Each row was made from one small tree. The marks that hang from a mark follow it in brackets, in the order of their numbers. Every link used is in the known rows. Write each row's tree.
Known rows:
j_61{j_984}: [  7.8 -20.8   4.9  -9.7  -9.6   9.0  -7.0   4.8 -19.9  -3.0   3.6   5.7
   3.8   9.4 -13.9  -0.4  -2.4  17.4  15.3  -9.0  12.9]
j_51{j_439{j_61 j_381{j_148} j_848}}: [ -9.6   7.8  -6.7   6.1  23.2  -6.3  -0.8  -2.2  14.7  38.6  11.6   1.3
 -23.8 -20.5 -35.6  14.1 -38.5   9.2 -46.7   2.9  24.3]
j_848{j_439{j_51 j_61 j_381}}: [ -7.8   4.5  -1.8  11.0  19.1 -14.9 -40.2  32.7  42.7  38.8 -33.3  27.8
  -4.6  -3.4 -35.2  23.9  -7.6  18.4 -28.9  -7.1  20.1]
j_950{j_51{j_439{j_61{j_984} j_381{j_148} j_848}}}: [ -3.7 -13.9  -9.1 -23.3  16.4   4.3  14.7   7.4   3.0  18.8   8.6  -6.8
 -12.9 -10.5 -13.0  12.8 -16.3  19.7 -26.4   1.7  17.0]
j_381{j_148}: [  0.0  -8.6   6.4  17.1  10.2  -5.7  -4.0  -1.6 -10.7  -8.4   6.4   0.4
   0.9  -6.8   2.1  -8.2 -12.2  -0.3  -7.6 -14.0  10.1]
j_950{j_51{j_439{j_848}} j_182{j_61}}: [-17.6   4.8 -21.8 -50.7  26.5  30.1  52.0  -1.3   0.4  -3.3   7.1 -10.8
 -24.9  -2.8   6.8   5.6   7.6   9.2 -18.0   3.9   3.7]
j_984{j_61 j_362}: [ -5.1  16.0   5.0  14.2   4.5  -7.6  25.6 -16.5   7.3  30.0   9.6   1.1
  18.8   1.3   0.7  -6.3   0.8   4.5 -14.4  11.5 -10.4]
j_51{j_439{j_61 j_381}}: [ -7.0  14.6 -18.3  -7.9  18.5  -8.5   4.2  -9.6  27.3  39.5   3.4   9.1
 -17.6 -20.0 -26.7  23.1 -21.6  12.7 -33.8   4.4   6.9]
j_992{j_848{j_439{j_51 j_61{j_984}}}}: [ 10.4  -1.7  22.8   4.1   5.8 -15.9 -33.4  24.5   6.7  28.5  -1.5  20.2
  -5.6  14.6 -28.9  16.5 -19.1  -0.6  -4.6  -7.2   5.6]
j_439{j_51 j_61 j_381 j_848}: [-28.1 -12.8  11.7  11.9  17.4 -12.1 -38.3  28.4  28.8  51.0  -9.8  10.3
 -22.7 -16.5 -55.9  17.2 -38.6  16.1 -60.3   7.9  22.3]
j_96{j_51{j_439{j_61{j_984} j_381{j_148} j_848}}}: [ -4.8  -3.9 -18.8  -4.3  20.4  -8.0  -3.7   9.8   0.5  16.0   8.8  22.2
   1.2   1.2 -13.1   0.4 -16.8  17.4 -17.5  -6.2  18.5]
j_96{j_51{j_439}}: [  1.7   6.2 -25.9 -14.7  15.5  -5.3   9.2  -1.9   0.5   0.9   7.0  19.5
  11.8   6.7  12.7  -4.4   2.4   5.1   3.8  -6.3   0.3]
j_61{j_984{j_362}}: [ 11.2 -13.2   9.1  -2.2  -5.9   0.4  -4.1   5.6 -14.3   5.8   9.6   5.2
   9.1  13.4  -8.3  -6.4   5.3  20.8  14.6  -6.9   7.0]
j_803{j_148 j_992{j_848{j_439{j_51 j_61 j_381}}}}: [ -3.8 -16.6  -7.7  -0.8  -2.9 -12.8 -40.4  22.7  19.0   9.8 -22.4  25.6
   7.8 -37.1 -28.7  16.8 -13.6   5.6   3.9 -26.1  -7.4]
j_950{j_51{j_439} j_182{j_61{j_984}}}: [-11.9  -3.7 -23.9 -59.6  22.5  31.1  51.7  -5.4  -4.2  -7.4   6.3  -2.1
 -17.6  -0.7   6.3   8.9  14.6  19.2  -4.2  -4.3   1.8]
j_950{j_51{j_439{j_61{j_984{j_362}} j_848}} j_182}: [ -1.1  -6.8 -15.1 -46.2  22.5  23.7  44.3  -3.0  -4.7  10.9  19.9  -1.6
 -19.9  -5.8   0.4  12.5   4.1  11.6 -18.4   2.9   8.7]
j_439{j_51 j_61{j_984{j_362}} j_381{j_148} j_848}: [-20.4 -28.1  22.1  22.7  20.5 -15.9 -43.8  30.8  11.5  48.9   1.0  14.2
 -16.2 -11.7 -60.0   5.6 -43.5  31.0 -55.4  -6.2  34.2]
j_439{j_61 j_381}: [-15.5   3.7  -4.5   7.2  10.4 -15.1 -12.6  10.2  32.2  34.2  -9.9  11.4
 -14.9 -18.5 -29.8  23.8 -12.3  16.7 -35.0   7.8   3.7]
j_992{j_848{j_439{j_51 j_61{j_984{j_362}} j_381}}}: [  7.1   2.2  21.0  11.4  11.1 -23.4 -38.7  31.3  18.1  40.0  -4.1  22.6
  -5.2  10.4 -33.7  16.6 -19.4   5.3 -11.5  -3.6   2.8]
j_803{j_992{j_848{j_439{j_61 j_381}}}}: [  4.6  -5.4   2.6   3.2  -2.1  -6.7 -30.6  23.8  24.7  17.3  -9.7   1.7
   2.3  -6.3 -14.8  28.7  -6.7   0.1  -4.8  -2.2  -6.3]
j_439{j_51 j_61 j_381{j_148} j_848}: [-28.0 -19.4  16.6  24.6  24.6 -16.0 -41.1  27.0  21.6  44.9  -4.8  10.0
 -22.3 -20.8 -54.4  11.1 -46.4  16.7 -65.5  -1.2  29.4]
j_51{j_439{j_61{j_984{j_362}} j_381{j_148} j_848}}: [ -4.1   1.0  -2.8   5.6  20.7  -5.7  -3.6   0.7   7.2  41.1  15.8   4.0
 -19.7 -13.2 -39.2  11.0 -35.9  19.7 -39.1   0.2  27.2]
j_950{j_51 j_182{j_61}}: [-18.2  -2.1 -16.2 -45.1  19.0  25.3  45.2   3.8   2.6 -16.4  -3.0  -5.3
 -14.8   0.0  17.7   4.4  24.3  10.5  -4.6   0.4  -7.7]
j_51{j_439{j_848}}: [  1.3  10.2  -7.6  -7.1  11.5   7.1  10.0  -8.0  -3.2  18.6  14.9  -7.3
 -13.9  -4.0 -14.7   0.7 -24.5  -2.6 -18.7   4.7  17.0]

Which tree is each row?
[ -9.2  -2.6 -26.9 -47.6  28.0  18.0  40.6  -5.0  12.8  12.2   7.7   4.8
 -20.3 -19.6   0.4  22.4   5.2  10.5 -24.4   4.2  -1.3]  j_950{j_51{j_439{j_61 j_381}} j_182}
[ -9.8  -0.5 -22.5 -55.6  24.6  27.4  52.7  -4.3  -1.7  -3.0   9.2  -2.4
 -15.7   1.8   9.7   6.1  17.4  20.8  -4.6  -3.7  -1.2]  j_950{j_51{j_439} j_182{j_61{j_984{j_362}}}}
[ -5.9  -1.3  -4.6   1.7  19.2  -1.5  -4.5   0.8   4.3  37.2  13.3   3.6
 -22.1 -15.1 -42.3  13.6 -40.2  18.3 -39.3  -1.3  31.3]  j_51{j_439{j_61{j_984} j_381{j_148} j_848}}
[ -1.1   4.3 -10.3  -0.1  20.9 -10.6   0.1  -7.8  15.0  37.7  11.6  11.3
 -12.8 -17.2 -30.3  16.1 -24.6  23.0 -30.8  -5.7  15.3]  j_51{j_439{j_61{j_984{j_362}} j_381{j_148}}}
[ -6.4   9.1 -11.5  -2.2  15.8   3.3  -1.5   0.4   8.6  28.4   7.5  -2.5
 -16.3 -12.4 -26.8   5.7 -30.1   3.5 -28.0   9.3  17.8]  j_51{j_439{j_381 j_848}}
[-10.3  12.4 -10.1  -2.1  18.2  -3.6   0.7  -0.9  20.0  42.2   7.6   0.7
 -24.3 -16.9 -35.9  18.3 -32.3   9.1 -42.7  10.4  19.3]  j_51{j_439{j_61 j_381 j_848}}
[ -3.1  -5.0   0.8   6.9  14.5 -11.0 -43.0  35.0  32.6  37.6 -32.2  30.6
  -2.0   0.9 -42.2  23.9  -8.9  27.7 -21.9 -12.0  26.4]  j_848{j_439{j_51 j_61{j_984} j_381}}
[ -8.7 -21.6  23.9   4.2   7.2  -5.4 -25.2  20.2   2.6  41.4   6.3   7.1
 -13.5   5.3 -44.5   5.7 -26.1  22.1 -36.6  -3.1  25.5]  j_439{j_51 j_61{j_984{j_362}} j_848}
[ -3.5  -9.6   4.2  14.7  19.7 -13.4 -45.8  33.9  27.2  33.6 -28.8  31.1
  -2.3  -2.4 -42.0  19.6 -14.7  27.7 -25.8 -18.4  31.1]  j_848{j_439{j_51 j_61{j_984} j_381{j_148}}}
[-21.7 -27.2  16.3   5.5  10.5  -6.5 -42.3  31.6  15.0  49.2  -7.4  14.4
 -20.4 -10.0 -65.5  16.1 -40.7  28.6 -49.7   2.0  31.8]  j_439{j_51 j_61{j_984} j_381 j_848}
[  0.6   4.7   2.3   6.6  13.9 -10.7 -29.6  24.8  30.6  29.2 -26.3  22.8
  -2.4   5.2 -23.8  20.2  -1.2  13.2 -18.8 -11.4  18.8]  j_848{j_439{j_51 j_61}}
[ -6.0   4.6  -7.8   6.0  21.2   0.4  -3.9  -0.5   3.0  23.7  10.8  -3.0
 -15.8 -15.3 -25.7   1.7 -36.4   3.7 -31.9   2.3  22.7]  j_51{j_439{j_381{j_148} j_848}}
[-15.9 -25.0  11.6  13.8  22.3 -22.9 -38.1  18.5  21.5  43.5  -5.1  25.1
  -6.6 -16.3 -46.4  13.7 -27.1  35.7 -43.1 -14.6  16.5]  j_439{j_51 j_61{j_984{j_362}} j_381{j_148}}
[-15.7  -0.5 -25.1 -52.5  27.9  23.8  45.2   1.3   7.0   3.5   3.5   1.0
 -16.7  -4.3   1.4   8.7  13.4  25.3 -11.6  -0.4   0.3]  j_950{j_51{j_439{j_381}} j_182{j_61{j_984{j_362}}}}
[  3.0 -14.4   6.5   7.6   3.1  -7.8 -39.0  26.5  18.1  11.1  -9.6   3.2
   7.7  -7.1 -13.4  20.2 -12.7  -0.8  -5.3 -10.3  -2.7]  j_803{j_992{j_848{j_439{j_51 j_381{j_148}}}}}
[-19.3   0.7   6.5  15.7   8.7  -7.4 -18.2  22.8  21.6  39.1  -3.7   0.6
 -25.2 -13.1 -43.4  16.6 -27.7  12.3 -47.0  15.4  20.9]  j_439{j_61 j_381 j_848}
[ -0.9  -7.8  18.4   7.4  -1.2  -0.7  -5.3  14.2  -5.1  29.8  12.8  -1.9
 -15.3   8.8 -33.1   5.4 -15.5  17.3 -22.8   3.5  24.2]  j_439{j_61{j_984{j_362}} j_848}
[ -1.6  -1.9   2.6  10.1  16.4 -14.4 -41.9  35.9  35.6  41.6 -29.1  30.7
   0.0   2.6 -39.4  20.5  -5.4  28.8 -22.2 -11.0  22.8]  j_848{j_439{j_51 j_61{j_984{j_362}} j_381}}
[  5.4  -2.1  20.0   7.8   8.9 -18.9 -40.7  30.6  14.6  35.7  -6.4  22.9
  -6.9   9.0 -36.9  20.2 -23.3   3.3 -11.4  -4.3   6.4]  j_992{j_848{j_439{j_51 j_61{j_984} j_381}}}
[-16.1   6.2 -26.7 -54.8  27.4  26.2  54.8  -7.3   5.8  -5.9   4.6  -5.1
 -19.9  -4.7  13.9   9.7  15.2  11.1 -11.7   0.2  -4.0]  j_950{j_51{j_439} j_182{j_61}}
[ -1.3   9.7  -1.8  21.9  18.4 -14.4 -28.0  27.1  31.6  27.0 -26.3  21.6
  -5.1  -4.3 -26.2  19.4  -6.6  15.8 -24.1  -8.4  23.8]  j_848{j_439{j_61 j_381{j_148}}}
[ -9.0  -5.4 -24.6 -41.6  31.4  16.5  38.0  -6.2   8.7   9.6   9.8   5.3
 -20.4 -21.5   0.6  19.2   1.0  11.0 -27.1  -0.6   2.5]  j_950{j_51{j_439{j_61 j_381{j_148}}} j_182}
[  2.4  -0.5   0.2  16.9  13.8 -10.3 -31.5  30.1  22.4  24.8 -24.2  24.3
  -3.1  -0.4 -33.6  19.5  -7.7  24.7 -16.9 -13.1  31.1]  j_848{j_439{j_61{j_984} j_381{j_148}}}
[ -3.8   2.3  -2.1  11.6  17.2  -8.8 -41.8  34.2  32.5  23.5 -33.9  24.2
   3.2   1.1 -25.8  11.8  -4.7  13.6 -15.0  -8.0  18.6]  j_848{j_439{j_51 j_381}}
[-18.6 -30.6   9.3   8.5  18.7 -17.0 -40.7  18.1  18.2  37.3  -9.2  25.9
  -9.8 -19.7 -50.6  18.0 -33.0  33.7 -42.4 -15.9  21.2]  j_439{j_51 j_61{j_984} j_381{j_148}}
[ -3.3 -13.6  16.5   1.5  -4.5   5.1  -7.1  13.6  -9.1  24.0   9.0  -1.8
 -19.0   5.5 -37.6   9.6 -21.3  15.6 -23.1   2.8  28.5]  j_439{j_61{j_984} j_848}
[  1.9   6.1  -3.5  22.1  16.1  -8.4 -30.3  29.1  21.1  11.8 -26.2  18.0
   2.7  -0.1 -16.1   7.5  -3.4  10.1  -9.9  -9.4  22.7]  j_848{j_439{j_381{j_148}}}
[ -3.1   0.4 -12.9  -4.6  19.2  -7.6  -1.2  -8.1  11.4  33.7   8.6  12.0
 -15.7 -19.1 -32.8  18.8 -28.9  20.8 -30.3  -6.8  19.1]  j_51{j_439{j_61{j_984} j_381{j_148}}}
[-23.2 -23.2  15.8  23.9  21.3  -6.9 -43.9  29.5   5.7  24.3  -5.0   5.0
 -10.6 -14.6 -40.5  -7.1 -43.3   8.1 -45.0  -2.7  28.1]  j_439{j_51 j_381{j_148} j_848}
[-12.1  -4.1 -21.4 -43.0  26.5  21.8  37.5   0.5   6.7  14.5  10.6  -0.8
 -25.4 -17.0  -6.7  18.2  -3.3   8.5 -30.2   8.3   7.5]  j_950{j_51{j_439{j_61 j_381 j_848}} j_182}
[-10.6  -7.2 -19.2 -37.7  30.4  19.8  36.2  -0.2   3.5  11.5  13.0  -0.6
 -24.7 -19.1  -5.4  16.1  -7.6   8.4 -33.2   3.5  11.2]  j_950{j_51{j_439{j_61 j_381{j_148} j_848}} j_182}
[  2.9 -11.2  -6.9  -2.0  -8.5  -8.9 -27.6  17.0  10.2   0.6 -17.2  20.6
   7.9 -31.7 -18.6  14.8  -7.0   0.9  12.7 -25.7  -8.1]  j_803{j_148 j_992{j_848{j_439{j_61}}}}
[  6.2  -9.4   4.6   9.6   0.5  -5.4 -33.0  24.4  15.6   7.8  -7.7   0.1
   6.7  -6.6  -8.9  20.6  -9.3  -2.1  -0.6  -8.4  -3.4]  j_803{j_992{j_848{j_439{j_381{j_148}}}}}
